Known rows, with every step that occurs:
v, p, b, q, d, y, e: [-13 -19  20  -1   7   2  -3 -10 -15   5   9   8  16   2  19 -20 -10   0
  16   0 -26  -6  -7   2 -12  -2  15   3 -16  -3  11 -11 -17  11   8  -1
  15 -15 -30 -22  15   1 -10   7  43   9]
b, q, v, p, e: [ -2 -20  12   2   5  14  -7   0 -11   4  22 -12   7   2  16  -7   8   4
  18   0 -14  -7  -7   9 -14   1   7   4 -11  -3  14  -6 -13  14  19   5
   9 -14 -10 -11  15  18 -11  -3  31  18]
y, b, j, h, p: [ -6 -11  24  -6   0  26  -2  16   5   2  13   8   4 -12  -8  -2  -9   3
   6 -13 -16 -12  -3  -6  -9   4  21   4 -18   1   1  -9 -10   4   4 -10
  17   0 -12  -1   7   4 -10 -13  -1  31]
v, p, b: [ -9 -17  14  -2  -1   4  -2  -1  -4   0   8   1  22  -7  12 -11  -6   5
   4  -5 -20  -3  -8  -5  -6  -8  22   0 -18  -9  -6 -14  -8   7   4  -2
   5  -7 -22  -7   3  -2 -25   2  26  12]
y, b, j, e: [ -9 -18  18  -8   6  17  -2  13   5  -7  15   7   5 -19   9  -6 -12   7
   8  -1 -11  -5  -4   1 -10   0  16  -2 -15   1   3 -14 -15   8   6   2
  19   3 -14 -11  12  11  -5 -13   7  28]
h, p, d, q, v: [-18  -1  20  -7 -14   6   3   4   5  13  16  -5  -1   7  23   0   9   8
  22 -21 -18  -9  -4   2 -13   1  17  -4  -2  -4   1  -5  -6  11   7   6
   4  -9 -15   4   8   6 -18  -6  11  16]
m, f: [-13  -4   1 -11  12  20  -4   8  -9  -7   3  -7   8  -1  11  -1   6  15
  -2  -5  -5  -5   0  -1 -10 -14  20  -5   5  -6   9  -2 -17   4  -2  -3
   2   6   0 -12  10   4 -20  -1  16  22]
p, b, q, d: [-10 -13  26 -14   3   5  -2   4  -4  -1   9  -4  12  -3   2  -7  -3  -7
  20   3 -31   1  -7  -1  -3 -12  17  -7 -16  12  17  -8 -11  13   7  -5
  12  -5 -13 -24  13   4  -2 -14  27  17]
b, q: [-15 -10  12 -16   6  14  -8   9  -5  -7  14  -5  -4   5  11  -7   3  -3
   9  -2 -16  -7  -3  -1 -10  -8  12   3 -16   8  14  -2 -15   3  23   2
   7 -12  -2 -20   6  19 -11  -4  24  23]
b, j, h, p, d, y: [-11  -6  25  -6  -6  28  -4  -1   6  13  15   9  -2  20  -2  -2   5  11
   6 -24 -15 -20  -5   0  -7   6  19   6  -9  -1  -1 -12 -20   9   9 -10
   9 -13  -1  -2   0  14  -9  -8   3  29]
j, e: [-16 -10   8 -13   0  13  -3  -6   7   2  10  -3   9  -8  20  -5   3  17
   3   3  -4  -8  -5   3  -8  -8  25  -7 -12  -1   5 -12 -12  11   5   7
  15   3 -13 -15   4  15 -11  -1  25  22]
b, n: [-10 -18  14 -14  -5   5  -8   4   0 -19   2  -5   0  -2   9  -7   3   6
   1  -5 -14   1 -12  -1  -4 -21  23  10 -15   1  -5  -3 -18   2   6  10
 -15  -3   5  -1  11  13  -9 -12   1  28]
h, y, b, q, d: [-20 -11  24 -15   0   5  -2  -3  -5   4  11  14  -2   1  17  -7  -7  -4
  17   0 -23  -2   0  -8  -5  -8  19   1 -15   7  13  -7  -7   8   7   3
  13 -13  -4 -20  -1   1  -2  -4  24  20]
j, h, y, b, q: [-12  -7  20  -9  -1  24   3  -5  -1  13  17   6   6  -3  -9  -2  -2   2
   8  -6 -17 -11  -1  -9  -7  -7  23   4 -20   6  16  -2  -7   5  10 -15
  20 -13   3 -15  -1   4  -7  -5  25  28]
h, y: [-19  -8  13 -16  -1   3  -3  -7  -3   1  11  10   4   9  19  -5   2   6
   3  -5 -14  -3   0  -9  -1 -13  25   1 -12   0  -3  -9  -7   6   8   8
   3 -16   5  -9 -13   6 -15  -3  18  22]
d, q, v, p: [ -8 -21   7  -3  -1  11  -3   5 -12   3  22 -11  15  -3  15  -9   8   6
  17 -14 -15  -3  -7   2 -23  -3  19   6  -9  -2  11  -3 -21   2   9  16
   4 -11 -20  13  21  19 -18  -3  16  21]
b, j, h, p, d, q, v: [ -5 -12  24   0  -7  31  -4  11   5  15  20  -5   2  15  -4   3  10   7
  18 -27 -16 -14  -7   3 -11  11  14   4  -8   2   5  -7 -18   7   8  -8
  11  -8  -3   9  13  20  -8 -10  -4  30]
q, v, j, h, p, d, y, e: [  1 -14  19   9   2  17   5 -11  -7  16  15   4  17  -1   7  -5   9  14
  14 -15 -14 -20  -7   6 -14   0  14   2  -4  -1   3 -14 -16  10   0  -4
   8  -8 -12  -2  16   9  -2 -16  37  26]
v, j: [ -8 -16  15  -8   0   9  -8   9  -1 -12   3   8  12   0  12 -10   3   4
  -3 -11 -11 -13  -6  -3  -3  -9  11  -2 -15   2  -9 -20 -18   1   3   4
  -4   0  -4  -6   4  16 -13  -8  33  32]
q, v, p, b, n: [  3 -28  13   7  -1   5   0  -3 -10   1  14 -12  25 -12   8  -3   3   8
  12  -3 -19  -2 -13   4 -11 -12  25   6 -11  -9  -1 -11  -7  10  -1   7
  -3  -8 -17   5  16   5 -13 -14  13  18]
v, p, d, y, e: [-19 -12  12   2   3   2   2 -17  -6   8   4  11   2   7  29 -19   0  15
  10 -13 -13 -10  -5   2 -13  -5  13   5  -7  -6  -2 -12 -20   6  11   5
   4 -16 -16 -17   8  -1 -19   5  38  10]
p, d, j, h, y, b: [-12  -7  21  -5  -6  10  13   7   9   7  12  15  -1   1  -5  -7   6  10
  14 -23 -14  -5  -3  -3  -6  -6  12  -4  -7   6   5 -12 -15   7   3 -17
   8  -9   9 -19   6   1  -7 -16  29  25]
b, q, v, p, d, y: [ -9 -17  14   2   3  12  -2 -12 -13  11  22  -5   3  11  18  -6   7   7
  19  -7 -18 -14  -7   5 -18  -3  10   8  -6  -1  18  -6 -17   7  19   5
   5 -24 -13 -16  13  15  -8  -6  34  17]
y, e: [-13 -10   8 -11  17   3  -3   8  -6 -13   3   2   5 -14  18 -17  -2   6
   7  -1  -8   0   0   2 -12  -7  15   0 -13   5   3  -4 -16   1  11   4
  11  -1  -7 -15  14   6 -11  -6  20  18]
m, n: [ -8 -22  10 -15  -4   7  -3  10  -7 -13   5  -2   2 -13   7  -7  -5  12
  -5 -10  -3  -2 -11  -7  -8 -12  21   4 -14  -2  -3 -22  -5   4  -2   2
 -11  -9   1  -8  16   1 -13 -12  20  23]
p, d: [-17  -5  17 -10  -4   4   3   0   7   0   2  -2  -7   3  13  -6  11  11
  11 -12 -14  -5  -5   1  -4 -15  13  -6  -4   8   1 -11 -13   7  11   1
  -1  -4   4 -20   3   1 -15 -16  19  19]
j, h, p, b, n: [ -6  -6  24  -8 -13  21   1  -2   7  10  10  -4  16  -4 -11   2   1   6
   3 -11 -20 -10 -10  -5  -4  -8  32   2 -19  -4  -2  -3  -3  12  -1 -18
   8  -4  -9   1   4  -1 -13  -7  10  24]
m, k: [-13  -6  17 -17  -6   5  -1   9  -5  -2  -5  -3  -1  -7   5  -3  10  11
  10  -1  -7  -1 -16  -9  -7 -24  20 -12 -10   2  -1 -13 -16  12   8   6
  -4 -11  -5  -7   4   0 -12  -7  16  23]
j, h: [ -9  -6  13 -11   0  26  -2  -1   3   7   7  -5   8  -5 -15  -3   9  10
  -3 -11 -11 -11  -6  -6  -8 -11  28   1 -18   8   9  -5 -15   1   6 -11
  10   0   1  -7   3   7 -15  -9  16  29]
j, h, p, d, y, b, n: [-12  -2  25  -4 -16  20   8 -14   7  17   9   6   0  -2  -3  -1   1  14
   8 -17 -18 -17  -9  -4  -9  -7  27   6 -11  -2   2  -3 -12  11   2 -13
   9  -9  -7  -6   5  -5  -9 -10  15  23]
v, p: [-14 -15   9  -4  -2   9  -9   0  -5   1   4   2  10   0  20 -11   2   7
   0  -9 -12  -9  -5  -5  -9  -5  24   6 -17  -7  -5 -12 -13   1   8   6
  -1  -6 -18  -4   0   6 -28   9  22  17]
h, p, d, q, b, j, e: [-23 -12  23  -4 -18  14   2   6  12  12  18   7  -3  16  26  -3  -3   6
  22 -23 -16 -18  -7   2 -11   9  15  -5  -5  -7   1 -11  -8  16  16   2
  15  -4 -17   2  10  11  -9   2   9  17]
k, m, n: [ -9 -15  15 -17   3   4  -3   5  -8 -19   9   7   1 -23   6 -10  -6  -4
  -5  -3 -18   2  -6 -13  -1  -4  32   9 -12  -8  -2 -26  -6   0  -6   5
 -11  -8  -2 -12   8  -3  -8 -16  19  22]
v, q, d, j: [-13  -8   9 -13  -6   7 -14  15  -6  -2  -1  11   9   7  13 -15   4  -8
  20 -17 -22 -10 -10  -1  -6  -6  18  -4 -12  13   7 -12 -28   1   4  14
   0   6 -14 -21  19  20   1  -5  16  23]
h, p, d, j, e: [-21   1  18  -8 -15   5   3   7  15  10  12   8  -1   9  25  -4   7  12
  12 -22 -11 -11  -3   1  -6   6  16  -7  -3 -10  -8 -14  -5  14   2  -5
   6  -3 -13 -10   0   7 -15   1  24  17]
b, q, v, y: [ -7 -10  17  -2   7  11  -6   2 -15   5  22  -9   2   5  12  -4   5   1
  17   3 -18  -7  -7   2 -12 -10  11   2  -9   5  17  -7 -16   4  17  11
   5 -21  -8 -12   9  21  -2  -3  32  22]

Rows:
[-10  -6  24  -2   3  26  -3   1   3  11  13  11  -1  16   3  -7   1  11
  11 -21 -13 -17  -5   3  -9  10  14   6 -10  -2   1 -10 -21   8  10 -12
  15 -13  -3  -5   8  13  -6  -5   7  27] -> b, j, h, p, d, y, e
[-15 -11  21 -16   3  10 -12  17  -5  -6   7   3  -5  14   8 -10   7  -6
  17 -11 -21  -4  -4   0 -10   0  11   1 -14  13  20  -8 -23   3   6  -1
   3  -5  -8 -22  16  21   1  -4  29  24] -> b, q, d, j
[ -2  -5  24   2  -4  20   4  15  -3  11  29   5  19   5 -12  -4   3   3
  11 -19 -18 -10  -7  -2 -11   4  17  -1 -12  -5   7 -14 -14   9   0 -16
  13 -16 -12  -2  12  15  -4  -5  36  26] -> d, j, h, p, b, q, v, y
[-11 -28   6  -4  -9   9  -9   7  -6  -9   6   8   9   2  11 -12 -10  -9
  12 -10 -21 -20 -18  -3  -7 -19  22   3 -17   4   4  -7 -18   4  28  17
   0   3  -6 -10  23  16   3  -8   0  24] -> v, q, b, n
[-16 -10  22 -17   3  12 -13   6  -4  -1   3  -4  -7  11  12  -8   7  -6
  17  -3 -23  -6  -4   0  -7  -6  16   1 -15  15  20  -4 -19   5  10   4
   4  -2 -10 -23  11  16   0  -4  23  20] -> b, q, d
[  5 -20  22  -1   5  18   4   3  -6   3  24  -9  27  -8 -13  -2   0  -2
  15  -1 -24  -8  -9   4  -7  -7  13  -5 -15   5  15 -11  -8  12   9 -15
  16 -11  -8 -13  17  12  -3 -22  36  26] -> p, b, q, v, j, h
[ -2 -14  22  -1   0  23   2  10  -4   7  21   1  12 -16  -1   0  -4  -2
  16  -6 -20 -16  -4  -2 -16   2  14   3 -16   1  13  -7  -6   6   8  -9
  18  -5 -18  -8  14   8  -3 -13  29  29] -> y, b, q, v, j, h, p
[-20   0  25  -7 -10   7   4  -4   4   9  14  15  -5   9  22  -7  -5  11
  12 -19 -18 -16  -2  -2  -8   0  17   1  -4  -6  -8 -13  -9  13   8   2
   8 -15 -16  -7  -2  -2 -12 -10  10  19] -> h, p, d, y, b, j
[ -3 -15  17  -5  -2  24  -6   4   1   1   4   6  16   0  -7  -7   6   6
  -6 -14 -11 -18  -8  -4  -4  -7  16  -1 -19   5  -2 -16 -19   1   1 -11
   2   2  -1  -5   5  15 -12  -7  36  35] -> v, j, h
[-11  -2  27  -7   0  21   3 -11  -5  20  11   5  13   3  -3  -8  -3   2
  15  -8 -26 -15  -5  -1 -11   2  26   0 -16   2  15  -4 -11  14   2 -19
  25 -10 -21 -14  11  -1  -2  -3  31  17] -> j, h, p, b, q, d, y, e
[-13   2  36  -1  -6  14  -3  10  -8  15  12  17   2  -1   3 -11 -10  -2
  14  -8 -24  -8  -6  -6 -10  -3  16  -2 -16   3  10 -13 -19   6  -2  -2
  14 -13 -21 -15  10   5   1   9  42  23] -> v, y, b, q, d, j, h, p
[-15 -13  26 -13   3  11  -5 -13  -5   6   5  15   1  -2  14 -14  -6  13
  12  -3 -19 -11  -7   0 -12  -6  26   1 -10   9  14 -15 -28  11  -7  11
  14  -1 -22 -17  15   6   6 -11  19  22] -> q, d, y, b, j, e
[ -9 -16  18  -2  -7   7   5   4   0   2  15  -5   3   4  13  -6  12   8
  23 -19 -17  -5  -9   7 -13  -8   4  -5   1   8   9 -10 -20   7   9   7
   0  -8  -2  -3  22  15  -9 -19  27  25] -> p, d, q, v, j
[-19 -13  13  -2 -10   6  -2   0   0   7   8   0   1   8  22 -13   7   7
  15 -19 -16  -6  -7  -1 -12  -3  11   1  -8  -4   1  -8 -19   5  12   6
   0  -9 -15  -5   9   6 -25   7  27  14] -> v, p, d, q
[ -9 -16   8 -11   1  11  -1   8 -10  -2  24 -13  11  -5   7  -6   9   7
  17 -10 -14  -1  -7   3 -22  -8  19   1  -7   6  16  -1 -21   2  10  17
   5 -10 -11  10  21  19 -14 -15  10  25] -> d, q, v
[ -4 -20   9  -1  -2  10  -1   2 -14   2  24 -11  14  -4  16 -12   7  10
  20 -11 -11   0  -8   9 -21   0  13   1  -8  -3  10  -4 -21  13   9  15
   8 -11 -15  11  24  18 -18  -5  20  17] -> d, q, v, p, e
[-15 -21  23  -2  -8  19   5   8   7   6  16   4  -6  12  -3  -8   3   6
  20 -26 -19 -13 -12   1 -12  -5  10  -2  -8  10  15  -8 -21   7  22  -5
  13  -4   3  -4  22  11  -4 -13   9  24] -> p, d, q, b, j, h
[ -7  -9  20  -5  -9  25  -7   4   5   7   4   8  16   5   1  -3   5   5
  -4 -20 -14 -22  -5  -6  -4   0  20  -1 -18  -3  -9 -16 -12   4  -1 -12
   3   2  -9   1   0  12 -15  -1  33  32] -> v, j, h, p
[ -7 -20  11   0   5  15  -8   4 -11   5  21 -13   8   4  15  -4   8   0
  15  -4 -17 -10  -5   4 -16   0  14   8 -12  -1  16  -4 -12   3  19   6
   5 -15 -14  -9  12  19 -11  -1  26  20] -> b, q, v, p
[ -5 -15  12  -7   8  15  -6   6  -9  -2  21 -14   4   1   8  -2   9   1
  15  -1 -17  -7  -4   4 -14  -6  14   4 -11   7  20  -3 -12   4  19   5
   5 -12  -5 -11  13  21  -5 -14  19  24] -> b, q, v
[ -6 -11  24  -4  -7   9  -1   7  -2   6  20  -1  21   1  14   0  -4  -4
  15  -6 -26 -12  -5   1  -6   3  17  -5 -12  -7  -2 -13   2  15   5  -6
  10 -11 -22  -3   5   8 -11  -9  27  21] -> h, p, b, q, v, j
[ -4 -25  15   0   1  12  -2  11 -11   0  29  -9  21  -1   9  -8   0   3
  20 -14 -20  -1 -10   4 -19   2  15   3  -9  -4  10  -8 -21   7   8  11
  10 -14 -20  14  24  20 -15  -8   9  22] -> d, q, v, p, b, j
[-16 -30  16  -9   0  15  -3  18  -4 -11  21   6   2   8   4 -12  -8  -2
  12 -20 -16 -11 -10  -3 -16  -2  15   2 -16   5  12  -8 -23   3  24  10
  13  -5  -8  11  23  22  -6  -8   0  26] -> d, q, b, j
[-19  -9  20 -18   3  10 -10  -9 -12   3   9   5  -6  16  14 -12   3   2
  15  -4 -24 -10  -5  -1 -12  -7  18   6 -13  14  23  -5 -25   7  11   8
   6 -13 -12 -25  11  16   2  -5  30  20] -> b, q, d, y
[ -1 -16  25  -6   4  20   0  10   3  -2  16  -1  19  -4 -18  -3  -4   4
   5  -8 -21  -4  -8  -1  -2  -6  20  -5 -17   5   2 -13 -14  10   4 -15
  15  -6  -2  -7   9   7  -9 -20   7  27] -> p, b, j, h
[-10  -5  17  -6  -6  13   7  11  11   4   8   5  -2   6  -8  -7  14  12
  10 -25 -11  -7  -5   0  -6  -5  10  -4  -5   8   4 -12 -20   5   5 -16
   2  -3   9 -17  10   8 -10 -16  28  26] -> p, d, j, h
[ -1 -18  18  -7   8   6   4   5  -8  -3  24 -12  19 -11  -2  -2  -2  -2
  18   5 -25  -1  -7   3  -8 -12  14  -5 -12   5  16  -7  -6  13  12  -4
  13 -14 -11 -16  14   9  -5 -22  24  20] -> p, b, q, v
[ -3 -21   8   6   3  10  -4  -2  -9   7  14  -9  17  -6  15  -3  10  11
   8  -7 -13  -9  -7   1 -15  -6  26   6  -9  -6   2 -12 -11   4   2  12
  -1  -5 -18   4   9   9 -19  -6  16  18] -> q, v, p
[-14   4  19  -4  -5  19   6 -13   3  21   8   7   3   4   4  -6   6  15
   9 -18 -14 -18  -4   0 -11  -1  23   1 -10  -1   5  -4 -12   9   6 -14
  17  -9  -8 -11   4  -2 -11  -3  26  19] -> j, h, p, d, y, e
[-10 -18  15  -2   0   8  -4   2  -7   1  13  -1  19  -1  12 -11  -6  -2
   9  -2 -24  -5  -7  -2  -7  -4  15   0 -19  -6   3 -10  -8   8  12  -4
  10 -13 -22 -14   6   5 -21   5  33  12] -> v, p, b, q
[ -1 -16  19  -1  -1  25  -8   6  -4   9  21  -6  11   7   4   2   9  -1
  14 -10 -18 -20  -6   3 -12   5  12   4 -13   0  14  -7 -10   6  12  -8
   9  -9 -10  -5  12  23  -4  -7  32  29] -> b, q, v, j, h, p
[-10 -13  25 -11   3  18  -1  17  -2   0  11   8   1 -12  -9  -9  -4  -5
  17  -8 -22  -6  -3  -4 -13  -2  15   2 -18  14  23  -5 -19   2   3 -12
  16   1 -14 -22  20   7   2 -13  27  27] -> y, b, q, d, j, h
[ -5 -21  12  -7  -1  12  -3  11 -10  -5  22  -7  17  -3  10  -8   7   4
  15 -15 -14  -6  -8   3 -19  -5  12   0  -8   4   9  -7 -23   2   7  15
   1  -7 -11  12  23  25 -11 -14  22  31] -> d, q, v, j
[-16 -15  19 -11   1  10  -1  -1   3   2  19  18   5  -2  19  -5 -11   7
  10  -1 -13  -4  -1  -3  -3  -3  19   0 -13  -3   0 -13  -8  11   6   4
  17 -11  -2 -10  -3   7  -7  -5  12  26] -> h, y, b, j, e
[-14 -29  18  -7  -5  22  -1   9  -4   2  25  11   6  15  -3  -8  -7  -1
  14 -21 -18 -15  -9  -6 -16  -1  20   4 -17   4  15  -6 -20   5  22   2
  18 -11  -1  12  17  19  -4  -3   4  29] -> d, q, b, j, h, y
[-11  -7  11 -11  -7  16 -14  12  -4   6  -1   9  11   7   1 -13   8  -7
  17 -19 -21 -15 -10  -2  -6  -4  21  -4 -14  14  11 -11 -29   1   3   6
   4   7 -12 -20  21  20   2  -5  17  26] -> v, q, d, j, h
[-10  -9  16 -10   2  19   4  15   0   1  23  15   8   3 -10  -8   0   0
   7 -18 -13  -6   0  -7 -10   1  15   3 -18   3  12  -8 -16   2   6 -17
  15 -14   3 -13   6  16  -7  -7  31  31] -> d, j, h, y, b, q
[-11  -8  22   0  -6   3  10   2  -5   8  18  -2  -1  -8  12  -8   3  10
  28 -13 -19   1  -8   4 -15 -15   8  -7   0   8  14  -7 -20   7   9  12
   6 -14  -9  -7  20   5  -6 -15  25  19] -> p, d, q, v, y, b
[-15  -6  11 -13  -7   9 -16   4  -7   4  -6   5   6   4  17 -13   4  -8
  19  -9 -23 -12 -10  -1  -4 -12  22  -4 -13  15   8  -9 -24   3   8  19
   1   7 -17 -22  15  14   0  -5  10  20] -> v, q, d
[ -4  -9  26  -4   0  25   0  13   3   1  15   8   4 -14  -6  -5  -8   7
  10 -10 -14  -8  -4   1  -7   6  15   0 -16  -1  -1 -10 -12  15   5 -12
  21   1  -6  -4   9   4 -10 -14   4  27] -> y, b, j, h, p, e
[ -5   0  34   4  -3  19  -2   5  -7  10  14  14   2  -6   4 -10 -12   9
  10  -5 -17  -7  -8  -1  -5  -4  13  -3 -15  -3  -7 -17 -18  16   3   2
  17 -14  -9  -5   4   3  -6   4  23  23] -> v, y, b, j, h, p, e
[ -9 -15  24 -12   1   6   0   8   1  -1  15   2  15  -3   4  -9  -4  -3
  20   1 -25   0  -8   4  -6  -3  13 -11 -14   9  18 -12 -15  17   1  -9
  18  -3 -17 -26  20  12   3 -10  38  18] -> p, b, q, d, j, e
